Every row comes from one small tree of marks. The marks that hang from a mark follow it in brackets, in the order of their numbers. Every link used is in the known rows. Which tree was each row made from?
Known rows:
q909(q664): [ -5   0  -4 -27  -1  45  26   4 -30   1  -5  -9  45  14  30   2   5]
q664(q909(q477(q839(q394 q858)))): [ 14 -24 -26 -25   7  18   8  22  -4  10  -2  20  46  14  32  31  -2]
q664(q477(q839)): [  2 -19   0 -30  -4  38  25  10 -23 -27  -8   6  35   0  29  17   3]
q858(q909(q477(q839(q394)) q664)): [-40 -13 -16 -15  13  39   8  21   4  12  -8  14  56  14  30  17   5]
q394(q839(q858(q477(q664(q909))))): [ 55 -14   2 -23  -7  23  20   0 -33 -16  -2 -23  25  11  36  -5  -1]
q394(q839(q858)): [ 22 -12   6 -33 -10  23  31   4 -36 -11  -7 -10  41  19  36  -6   5]
q394(q839(q858(q477 q909))): [  9 -19   7 -30 -10  20  21  13 -23 -18  -6 -14  37  19  37  -2   7]
q839(q394 q858): [ -1  -5 -14 -43  -2   5  14  11 -23   1   3   3  41  15  37  10  -3]
q909(q477(q839(q394)) q664): [-23  -6 -14 -18  11  48   2  10  -5  13  -8  19  51   9  34  13   4]
q394(q839(q858(q664))): [ 15 -11  24 -32  -8  29  25   2 -32 -21  -4 -18  33  17  40   1   5]
q839(q394 q858(q477)): [  2  -6 -11 -42  -4  10  -2  10 -20  -6   3   5  33  11  43   8  -3]
q858(q477 q664 q909): [-19  -6  11 -32  -3  31  13  13 -14 -20   3 -22  33  14  31  18   2]
q394(q839(q858(q664(q909)))): [ 28 -17   9 -31  -4  29  31   4 -24 -18  -2 -22  36  18  34  18   4]
q477(q664 q839): [ 18  -6  -2 -24  -6  31  24  11 -28 -10  -6  -2  32   6  28  -1  -4]
q909(q477 q664): [ -2  -3   3 -16   6  54  17   4 -28  15  -4  -4  48  16  30   0   8]
q477(q839(q394 q858)): [ -4 -14 -16 -38  -4  12  11  20 -14  -6  -5  19  41  10  37  17  -3]
q839(q394 q858(q664(q909))): [  4  -9 -12 -40   4   8  14  11 -11  -8   8  -9  37  15  35  34  -6]
q477(q664(q909) q839(q394)): [ 13  -6 -30 -29   5  16  19  12  -6  -4  -2  -1  38   5  26  23 -10]

Write each row's tree:
[ 15 -24 -17 -28   0  36  32  13 -16 -24  -6   1  38   1  23  35   1]  q664(q477(q839) q909)
[-23  -9   1 -38   1   6  -2  17  -8 -16   8  -9  30  14  41  21  -3]  q839(q394 q858(q477 q664 q909))
[-22 -16  -8 -17  -3  51  11  21  -9 -13 -11   3  41  10  30  13   7]  q858(q477(q839) q909(q664))
[ -1 -10   9 -29  -7  49   4  11 -13 -26  -6   1  27   5  36  21   2]  q858(q477(q839) q664)
[-41 -16   0 -33   7  22  12  16   4 -33  -1   0  36   1  31  35  -1]  q858(q664(q477(q839(q394))) q909)
[ 19 -11  27 -31 -10  36   8   0 -29 -28  -4 -17  24  13  45   0   6]  q394(q839(q858(q477 q664)))
[ 16  -6 -28 -29   3  22   3  10  -2 -10  -1   0  29   2  30  22  -9]  q858(q477(q664(q909) q839(q394)))
[  1 -16   7 -19  -7  39  17  10 -25 -14  -8 -14  38  18  39  -6  11]  q394(q839(q858(q477 q909(q664))))
[-26 -23  -1 -17   2  47  26  18 -16 -22  -9   2  42   3  26  17   8]  q858(q909(q664(q477(q839))))
[ 21 -10   5 -13   2  39  15  11 -26   4  -5   2  36   8  28  -4  -1]  q909(q477(q664 q839))
[-22  -6  -5 -24  -1  43  16  13 -18  -6  -3 -13  42  14  30   8   6]  q858(q477 q909(q664))
[-30 -18 -18 -25   1  20  12  28  -7  -4  -6  15  47  13  35  18   2]  q477(q839(q394 q858(q909(q664))))
[-21 -16   7 -26  -5  40   9  22  -4 -28  -5  -5  32   9  31  27   3]  q858(q477(q839) q664 q909)
[  9 -16  -5 -27  -2  47  11  13  -5 -25  -4  -3  29   6  30  39   1]  q858(q477(q839) q664(q909))
[ -8  -9 -17 -35   4  33  -1  11   8 -19  -3   3  33   5  34  45  -4]  q858(q477(q839(q394)) q664(q909))
[ -6 -19   6 -13   4  34  18  21 -28  14   0  -3  48  22  32   1   8]  q839(q858(q909(q477 q664)))
[ -3 -27  -7 -28  -8  16  28  32 -20 -12  -6   7  43  16  30  17   3]  q477(q839(q858(q909)))
[-19  -9  14 -22   7  34  20  15 -15   1   3 -18  45  20  27  17   5]  q858(q664 q909(q477))
